What can hang from each mark
q_467: q_601 q_911
q_601: q_403 q_467
q_761: q_139 q_403
q_685: q_139
q_139: q_685 q_761
q_403: q_320 q_601 q_761
q_320: q_403

Known rows, with every way that one mark hangs from another
q_685(q_139(q_761(q_403(q_320 q_601(q_467(q_911)))))): [ 27.2 -15.6  14.4  34.6  21.8  -0.9   2.0  19.9  38.8   5.3 -10.6 -36.4
  -0.4  16.4  19.0  -8.9 -14.0   6.6]
q_601(q_403(q_320 q_761) q_467(q_911)): [  9.6  34.0   9.2   4.5 -31.4 -15.2 -67.0   8.6  46.5  -2.5  41.4  34.3
  -9.0   1.7   2.7  14.0  -5.7   6.8]
q_761(q_139 q_403(q_320 q_601(q_467(q_911)))): [ 12.2   2.1 -12.9  46.9   4.4   2.2  -8.6  -7.6  11.6  48.6   5.2 -30.0
  17.6  -5.0 -12.1 -20.6 -14.7  -1.0]
q_320(q_403(q_601 q_761)): [-49.7  16.1  -1.8 -29.5 -41.8   3.1  34.9   8.5 -27.8 -36.7  38.7  52.4
 -21.5   4.9  13.5 -20.8  23.9  10.3]
q_761(q_403(q_601(q_467))): [-18.1  50.0 -20.8 -11.9 -21.7   6.2   6.7 -39.0 -14.7  57.4  38.8   1.7
   9.4 -35.8 -12.0   1.3  -1.7  11.0]
q_139(q_685 q_761(q_403(q_601))): [ -5.9 -26.0   2.3 -32.4  32.4  -3.0  43.9  -7.5 -25.3  23.2 -14.7 -35.7
   7.1  -7.9  -6.2  40.0  -8.2  -0.7]
q_139(q_685 q_761(q_403(q_601(q_467)))): [ 16.5   5.3  -8.2 -19.8   8.5  -2.3  20.6 -17.7  -2.7  24.1  -5.1 -25.8
  15.7 -12.5  -8.1  29.5 -15.1 -19.3]
q_685(q_139(q_761(q_403))): [-19.4  -4.0  20.2  -7.8  11.0  -8.0  19.8 -19.4   9.9  40.4 -16.5 -42.1
   6.4 -33.0  15.2  50.4  11.2  33.9]
q_320(q_403(q_601)): [-48.1  35.3   6.3 -19.8 -40.6  -2.9  29.3  -2.0 -28.2 -19.9  22.7  41.2
 -18.9  -0.9   2.9  14.1  14.7  16.8]
q_320(q_403(q_601(q_467(q_911)) q_761)): [-11.3  26.4  -5.5  25.6 -74.2   2.6   9.5  22.3  17.0 -34.8  68.8  51.7
 -23.8  11.6  14.2 -28.5   4.2   6.6]
q_685(q_139(q_761(q_403(q_320 q_601(q_467))))): [ 12.7   4.7   6.0 -10.7  30.6   2.0   4.5  -3.7  14.2   2.2 -32.3 -24.7
   8.2   4.2  16.8  -8.4   1.5  -6.7]
q_320(q_403(q_601(q_467) q_761(q_139(q_685)))): [ -6.2  -6.3 -12.3  -8.5 -35.9   5.9  17.3   3.1 -15.1 -46.6  -5.6  39.3
   3.9  -5.5   4.2 -29.8  16.4 -40.1]
q_320(q_403(q_601(q_467(q_911)) q_761(q_139))): [-10.3   2.3  -5.8  42.8 -65.3   6.6  10.1  13.7  17.6 -16.7  37.3  28.2
  -6.5  -5.7   8.6 -41.1   7.8  -8.7]
q_685(q_139(q_761(q_403(q_320 q_601)))): [-12.0 -24.7  18.2 -21.5  54.2   0.2  28.1   6.1  -7.1   1.6 -42.0 -33.9
  -0.1  12.3  18.9  -0.8   6.7  10.3]
q_467(q_601(q_403(q_320)) q_911): [  8.8   4.3  38.8  26.3  -2.0  -2.9 -44.1   4.3  12.4  -6.1  28.8  10.0
 -33.1   6.4 -10.8  46.4 -19.1  31.8]
q_467(q_601(q_403(q_320 q_761)) q_911): [  6.7 -16.6  31.0  15.3  -4.4   3.0 -38.0  15.4  11.8 -24.5  44.3  21.2
 -36.5  12.3  -2.9  10.7  -8.3  25.9]
q_403(q_320 q_601(q_467(q_911)) q_761(q_139)): [  7.4   3.1 -18.6  15.1 -14.4   5.3 -14.3  15.6  15.3 -15.2  -2.0  12.2
   0.1   9.2   4.5 -44.0  10.5   3.0]
q_601(q_403(q_320 q_761(q_139(q_685))) q_467(q_911)): [ 30.5 -16.0  11.7  15.3  -3.8 -13.5 -61.7  11.5  38.5 -12.2 -11.9   9.8
   7.6  -3.8  -6.1  15.4  -8.0 -28.8]

Rows
[ -3.5  53.1 -10.7  11.1 -49.4   3.6  -6.6  -2.8  11.8  12.9  33.6  20.0
 -14.5 -16.1  -1.0  17.9  -2.1  36.6]	q_403(q_601(q_467(q_911)))
[ 11.9  -5.0 -25.6 -33.8  14.6   5.7  -6.5   2.1 -19.7 -45.1 -44.6  22.7
  12.3   9.6   0.0 -33.4  17.4 -28.8]	q_403(q_320 q_601(q_467) q_761(q_139(q_685)))
[-27.0 -10.3 -10.2  -7.2  37.6   2.8  16.7 -22.5 -33.6  46.9 -24.7 -27.2
  19.0 -11.8 -11.7 -12.6   6.6   1.5]	q_761(q_139 q_403(q_320 q_601))
[ 16.5  -6.6 -19.1  -2.0  32.6   1.0  -2.8 -18.6 -22.0  19.1 -37.0 -19.1
  29.5  -3.9 -16.9 -10.5  -7.5 -34.9]	q_761(q_139(q_685) q_403(q_320 q_601(q_467)))
[  9.2 -23.3  -4.0  36.6 -46.7   4.7  13.7  26.2   8.6 -44.7  15.8  27.8
  -5.0   6.3   5.0 -26.8   0.5 -27.3]	q_320(q_403(q_601(q_467(q_911)) q_761(q_139(q_685))))
[-11.3 -34.7 -14.9 -45.7  38.0   4.5  16.1  12.0 -42.4 -45.8 -55.2  12.4
   3.4  14.4   0.8 -23.9  22.2 -12.2]	q_403(q_320 q_601 q_761(q_139(q_685)))
[ -7.1  -9.3  22.2  -9.4  37.6 -17.6   5.5  -4.3  11.6  12.9 -39.9 -38.9
   8.0   5.5  18.0  35.8   8.9  23.1]	q_685(q_139(q_761(q_403(q_320))))
[  9.5  46.8 -10.0   8.0 -23.4  -3.8 -20.1  12.4  12.1 -14.1  13.2  22.1
 -14.2  20.7   1.2   2.9  -6.1  26.4]	q_403(q_320 q_601(q_467(q_911)))
[ -6.0 -36.9  -8.1 -12.1  55.7  -0.6  21.4  -9.7 -44.0  18.8 -47.5 -29.1
  20.1   1.1 -15.4  -0.3  -2.0 -17.9]	q_761(q_139(q_685) q_403(q_320 q_601))
[-26.0   2.6   0.5 -26.4  14.1  -1.5  38.2 -19.1 -13.5  51.7   7.6 -33.0
   7.3 -19.1  -3.6  25.4  -0.7  18.0]	q_139(q_761(q_403(q_601)))
[ 10.4 -46.6  24.7 -16.3  35.7   7.2 -31.7  -5.9 -18.7 -35.5 -27.7   8.2
  -8.1  -6.0 -12.9  10.5   3.7 -21.9]	q_467(q_601(q_403(q_320 q_761(q_139(q_685)))))
[  7.9  27.6 -11.7 -17.2  16.0  -6.3   1.9 -14.6   8.9  25.9  -3.7 -19.7
  16.1  12.6  -1.2   2.8  -8.7 -10.6]	q_139(q_761(q_403(q_320 q_601(q_467))))
[ 15.1 -17.8 -17.1  10.8 -22.6  11.0   4.3  10.9   2.1 -15.9  -2.4   7.7
   0.7 -14.7  -1.1 -17.2   6.3  -4.5]	q_403(q_601(q_467(q_911)) q_761(q_139(q_685)))
[ 45.1 -21.9  -0.5  21.3  24.0 -10.1   4.0  22.5  22.1  -1.6  -7.0 -34.2
   8.4  36.1  -2.6  17.4 -32.5 -14.3]	q_139(q_685 q_761(q_403(q_320 q_601(q_467(q_911)))))
[  6.9 -40.3  31.6  32.9   6.1   7.5 -39.4   5.6  14.9  -7.0  12.2  -1.8
 -21.4  -5.5  -8.0   0.7  -3.8  11.7]	q_467(q_601(q_403(q_320 q_761(q_139))) q_911)
[ -6.5  44.3 -22.4 -13.4   5.3  -0.2  -6.8 -23.6 -13.3  31.5  18.4   3.0
  10.6   1.7  -8.4 -11.9  -5.1   1.1]	q_761(q_403(q_320 q_601(q_467)))
